In the rows, 128 means zero.
Known rows, with every step that occurs
mibo/domi/dumo/sizi/moku: [152 155 118 153 145 136  84  70 133  88 140 143 130 117 106 121 105 132
 123 146 129 131 191 124 115 143 117  97 115 106 106 106 123 178  98 142
 156 163  89]
dumo/sizi/moku: [115 163 120 159 133 170 112 110 113  97 153  96 134 130  99 114 112 112
 118 133 136 150 144 138 128 144 123  93 125 113 107 125 114 150 124 135
 139 147 151]
nubirep/limar: [104 146 153 115 134 141 128 129 112 133 113 115 162 117 115 107  58 131
 131 108 140 116 116 133 153 125 124 109 119 130 124 144 126 113 119 111
 130 116 159]
limar/nubirep/tulu: [110 108 153 152 117 105 144  85 122 120 128 151 131 128  90  70 179 103
 133 108 112 101 141 127 119 126 147 195 123 144 131 127 120 124 150 113
 123 113 176]
mabe/domi/dumo/sizi: [162 136 113 127 140 119 134 110 122 122 137  93  90 123  75 128 183 140
 140 142 132 125 190 114 106 124 102 119 120 122 135  86 131 150  94 141
 117 198 118]
zamis/mabe/nubirep/limar: [141 148 137 104 134 122 185 180 104 147  79 126 102 134 132 137  40 124
 144  96 134 107 119 151 132 111  96  98 127 153 123 146 113 120 137 105
 127  78 149]
zamis/mibo/domi/dumo: [196 106 112 139 146 111  73 128 110 131  96 181 125 114 121 137  89 131
 141 137 137  95 176 108 115 140 152  85  77 113 124 134 136 175  72 132
 127 165  75]
nubirep/mabe/domi/moku: [130  96 137 127 125 135 150 177  97 150 119 137 103 126 151 120 235 133
 137 115 111 127 122 131 129 132  95 119  96 122 153 123 158 104 120 123
 106 160 150]
mabe/nubirep/limar: [149 155 126 109 131 121 153 138 122 142  98 130 118 129 129 121  54 134
 142 120 145 120 114 127 144 115  90 126 100 147 118 141 111 124 164 109
 107  90 140]
limar/nubirep: [132 125 146 145 119 103 122 120 117 127 143 115 140 127 104  70 140 114
 133 137 137 104 124 121 118 136 177 180 117 131 147 148 127 136 135 114
 127 116 156]
domi/dumo/sizi: [155 149 120 128 133 137 121  87 133 109 135 109 122 118  70 121 139 129
 142 131 145 117 180  92 105 128 157 102 119 114 126  92 132 162 115 137
 138 179 121]
zulap/sizi/moku/domi/mabe: [ 58 142 128 118 125 155 138 141 174 104 144 107 188 121 162 172  83 133
  98 105  93 155 106 155 125 140 129 136 183 116 140 157 124 112 139 139
 154 100 112]
dumo/sizi/moku/domi/mabe: [113 164 123 137 117 145 108 133 145  80 144  39 143 131 124 174 138 134
 122 108 151 153 113 127 110 131 122 107 166 101 122 106 129 110 132 156
 158 145 114]
moku/domi: [119 137 108 106 135 110 132 106 155 137 137 101 127 125 109 146 121 124
 127 134 148 118 110 118 132 148 158  94 116 122 143 130 127 122 113 127
 152 147 113]
sizi/moku/domi/dumo: [113 155  90 112 146 121 149 120 175 129 138 113 145 122 126 155  93 133
 118 115 123 138 154 103 155 157 163  92 148 118 144 127 123 136  71 135
 147 168  69]
sizi/moku: [110 138 118 151 141 150 125 106 120 125 159 118 151 125 118 107  88 109
 115 132 129 139 129 141 149 146 149  96 118 123 127 158 118 135 103 117
 129 132 142]
sizi/moku/domi/mabe/nubirep/tulu: [116 134 101 127 127 125 160 130 167 113 113 118 119 147 165 186 139 125
 137  99 122 147 107 129 132 114  91 146 164 144 116 116 114 105 165 138
 130 103 110]
zulap/sizi: [ 99 121 133 122 139 167 140  90 141 130 152 148 169 110 118 103  86 115
 114 139 107 126 133 146 110 140 144 127 126 127 132 154 123 140 149 113
 132 104 154]
tulu/domi/moku/sizi: [ 85  99 128 115 123 152 117 183  97 169 123 207 140 124 133 110 172 127
 105 118 116 130  96 131 159 133 200 134 147 129 127 184 126 129 159 130
 125 106 115]
mabe/nubirep/tulu: [156 112 102 127 128 131 168  63 133 133 118 170  99 138 118 120 146 108
 148 130 128 115 134 124 125 118 103 142 101 161 109 114 113 129 173 117
 110 108 157]
sizi/moku/domi: [101 152  99 121 142 129 138 132 156 125 147  96 135 126 129 149  96 123
 112 117 129 146 119 134 152 160 144  87 139 119 135 150 117 111  96 130
 153 137 108]
zulap/sizi/moku/domi: [ 54 150 102 111 142 161 156 107 174 128 143 128 163 115 145 143  60 120
  97 117  86 151 131 147 148 172 132 114 159 122 134 158 112 128 123 131
 154 117 118]
sizi/moku/domi/mabe: [ 99 140 120 132 127 133 121 157 153 108 140  74 163 130 149 168 101 130
 120 107 136 148  93 136 136 128 144 112 165 115 143 137 133 102 106 139
 146 127 114]
limar/nubirep/tulu/domi/moku: [102  85 154 126  99  91 132 145 100 151 135 216 110 131 125  87 233 118
 131 108 105 113 115  99 125 124 168 227 165 143 128 150 139  99 167 127
 115 107 140]
tulu/domi: [140 111 137 124 129 128 109  75 110 145 163 155 121 126 117 104 105 123
 127 159 134 141 118 123 135 120 152 122 133 131 128 140 134 114  98 121
 121 134 161]
zulap/sizi/moku/domi/dumo: [ 73 160  96 100 149 154 170 113 201 132 143 139 164 112 133 149  76 134
 105 113  82 145 164 126 146 167 153 114 159 122 142 147 114 146 101 134
 149 140  71]
dumo/sizi/moku/domi: [ 94 176 104 130 131 145 118 112 148  99 135  71 115 130 113 157 119 120
 118 116 137 152 136 120 132 158 128  83 136 108 117 122 113 133 122 146
 161 154 113]
domi/tulu: [107 127 151 113 131 115 113 134 142 148 125  81 161 129 100 107 121 108
 125 134 142 104 119 138 115 151 147 172 115 123 127  91 125 128 137 114
 137 138 138]
mabe/nubirep/limar/liku: [149 147 142 126 127 103 154 135 139 136  99 104 111 143 127  83  86 135
 123 154 151 121 119 122 167 102 118 108  94 158 115 131 107 134 178 110
 100 108 136]
mibo/domi/moku: [159  94 125 136 125 113  90 128 106 132 121 188 136 123 138 121 162 126
 126 152 155  93 111 131 118 140 155 106 100 119 124 154 148 133 150 128
 151 129  97]
zulap/sizi/moku: [ 71 141 120 142 140 182 147 106 151 120 161 141 172 115 135 107  59 109
  96 124  82 150 135 163 137 152 136 124 136 125 126 172 115 143 120 118
 131 104 153]
moku/domi/mabe: [123 122 130 116 122 123 117 126 158 112 133  65 155 129 131 168 142 135
 129 118 153 122  88 125 113 117 152 116 152 117 147 124 139  97 129 137
 149 133 121]
mibo/domi: [167 114 131 144 137 123  87  56 124 122 145 152 133 119 123 112 109 118
 127 168 154 100 130 149 112 137 128 103  89 125 122 134 134 144 114 116
 148 128 131]
zulap/sizi/moku/domi/mabe/nubirep: [ 94 145 102 113 127 146 163 143 176 119 130 127 152 135 188 181  68 135
 111 118 102 158 104 152 123 134 106 146 171 133 130 149 114 124 171 136
 131  79 104]
zamis/mabe/nubirep: [177 123 110 118 137 119 176 161 116 146 117 142  87 140 116 137  88 111
 140 132 145  98 122 150 103 124 136  90 117 150 134 136 117 140 133 109
 128 105 145]

Rows
[144 167 102  91 134 118 128  90 162 111 125  90 103 120  88 161 152 143
 142 127 155 121 170  79 104 149 153  91 135 110 137  85 130 148 118 150
 152 189  84] : moku/domi/dumo/sizi
[172  80 117 153 129 121  65 193  85 143  85 200 123 122 156 141 135 127
 130 123 140  92 123 117 118 146 157  87  81 109 118 166 142 147 137 139
 134 143  80] : zamis/mibo/domi/moku
[127 118 135 139 137 121 143 114 108 136 134  98 105 125 130 108 179 130
 140 130 112 137 137 143 129 124  75 110  91 129 148  95 147 117  80 118
 102 154 190] : nubirep/mabe/domi
[175 147 106 168 139 142  67 124 107  97 104 155 115 121 118 141  87 130
 125 123 124 130 200 113 115 151 122  80  94  97  99 119 119 188  74 150
 140 174  75] : zamis/mibo/domi/dumo/sizi/moku
[139 171 101 126 118 135 130 148 144  91 122  72 106 147 152 190 127 139
 136 122 155 163 113 119 107 120  92 122 159 119 113 101 116 130 179 157
 144 122 104] : dumo/sizi/moku/domi/mabe/nubirep
[130  99 157 138 116 132  94 114 106 121 164 128 144 129 126 130 127 141
 130 149 138 142  91 128 116  88 149 139 162 126 137 126 144 102 110 126
 117 118 161] : tulu/domi/mabe
[138  91 129 115 117 126 111 154 103 160 149 190 112 126 130 121 167 132
 121 145 133 127 101 107 141 123 176 136 144 124 133 164 145 104 136 126
 124 127 122] : tulu/domi/moku
[122  89 160 141 113 135 108  76 120 122 148 160 138 128 116 137 163 128
 134 123 121 139 104 126 124  85 124 173 177 137 118 115 144  89 127 127
 114 111 171] : nubirep/tulu/domi/mabe
[ 70 160 124  96 141 102 126 163 174 139 120  54 155 135 136 145 100 112
 111 112 128 131 115 145 151 179 138 148 143 116 128  98 113 114 111 131
 156 139 104] : sizi/moku/domi/tulu
[111 105 124 138 130 147  97 148 102 141 102 202 157 119 141 110 172 124
 104 131 131  99 115 158 141 146 177 104  98 123 125 174 127 160 180 132
 154 105  87] : mibo/domi/moku/sizi
[ 91 124 167 115 134 104 134 145 131 154 110  67 122 132 134 102 188 117
 134 122 112 123 133 153 120 144  72 176 100 126 142  52 143 122 100 116
 107 156 174] : nubirep/mabe/domi/tulu
[176 141 123 138 135 123  81  46 130  97 128 137 110 114  90 129 147 141
 143 165 149 105 181 104  83 129 132 102  99 109 114  89 134 176 122 138
 152 166 100] : mibo/domi/dumo/sizi
[123 100 155 135 113  88 150 208  93 148 115 134  96 132 148  90 249 135
 142 107 103 113 125 122 117 139 117 193 109 125 162 137 158 114 127 124
 104 138 155] : limar/nubirep/mabe/domi/moku
[151 151 150 122 129 105 182 191 129 140  82  94  99 144 121 103  77 126
 127 124 139  97 125 144 154 105 121  76 112 159 119 135 109 128 152 103
 117 100 140] : zamis/mabe/nubirep/limar/liku
[159 107 114 122 125 115 150  60 128 143 139 204  70 140 126 126 142 113
 143 161 119 137 126 117 135 106  97 171 126 164 102 113 112 115 158 118
  99 102 160] : mabe/nubirep/tulu/domi
[180  90 140 168 123 130  49 145  96 108 101 129 154 124 150 150 101 135
 136 129 144 111 118 141  99 114 138 111  93 107 121 136 143 142 107 136
 130 130 120] : zamis/mibo/domi/mabe
[131 155 118 136 132 147 105 102 120 115 163 150 110 122 101 122 110 134
 122 142 115 163 176 102 129 128 137 107 168 111 114 108 126 154  80 144
 126 165 118] : tulu/domi/dumo/sizi/moku
[157  82 104 103 113 123 150 123 111 166 120 231  75 143 144 131 196 126
 142 140 120 128 109 102 132 107 121 174 141 161 110 137 129 109 199 127
 107 107 133] : mabe/nubirep/tulu/domi/moku
[ 76 108 131 131 130 158 158 208  90 161  98 164 120 122 147 119 235 129
 118  79  94 132 123 157 153 136 119 123 107 130 149 141 141 131 142 130
 102 135 142] : nubirep/mabe/domi/moku/sizi
[127 160 121 148 138 139 145 106 124 113 130  98  97 124 120 128 179 135
 135 107  93 163 197 122 128 142  66 107 116 110 129  71 139 155  61 140
 108 193 138] : nubirep/mabe/domi/dumo/sizi/moku
[134  85 112 115 127 122 139 191 100 162 130 138 115 132 130 119 211 131
 126 131 129 115 114 134 128 129 126 123 126 128 147 154 145 105 129 126
 114 152 118] : mabe/domi/moku
[174 104 132 122 116 111 116 137 111 136 156 152 110 142 149 141 126 139
 139 165 147 144  87 128 113  80 117 155 151 142 124 127 134 117 145 125
 102  90 146] : tulu/domi/mabe/nubirep
[116  84 181 149  99  97 110 112 113 118 156 150 140 132 116  98 200 123
 137 116 109 123 111 120 105  82 141 252 175 141 131 118 137 102 139 126
 109  92 174] : limar/nubirep/tulu/domi/mabe
[161 109 106 120 149 110 153 114 134 148 142 113 122 122 100 125 147 136
 131 144 117 121 169 121 127 121 120 118 118 131 148 115 136 133  69 122
 108 178 112] : mabe/domi/dumo
[148 133 159 106 109 119 119 164 106 143 118 139 129 136 160 146  72 155
 143 137 138 151  90 125 137  71  84 168 161 149 113 134 128 100 149 122
  98  73 153] : tulu/domi/mabe/nubirep/limar
[111 175 126  98 125 131 151 200 149 125 101  80 144 139 174 182  44 151
 130  86 135 152  88 136 161 113  80 131 166 135 122 143 113  98 154 133
 134  80  95] : sizi/moku/domi/mabe/nubirep/limar
[183 132 172 144 115  92 100 130 143 100 100 108 136 140 166 121  89 151
 129 168 162 110 108 142 140  81  85 127 107 146 103 108 126 129 187 123
 120  92 107] : mibo/domi/mabe/nubirep/limar/liku
[120 122 160 152 121  88 144 131 108 135 135  95 101 128 124  75 211 124
 147 128 103 129 137 139 117 127  90 187 102 132 162 110 142 122  92 114
  97 136 192] : limar/nubirep/mabe/domi
[154 137 151 116 118 133 137 164 117 126 100 109 150 134 150 141  59 146
 146 113 156 125  92 130 124  87  90 141 138 142 123 132 128 108 170 121
 111  75 143] : domi/mabe/nubirep/limar
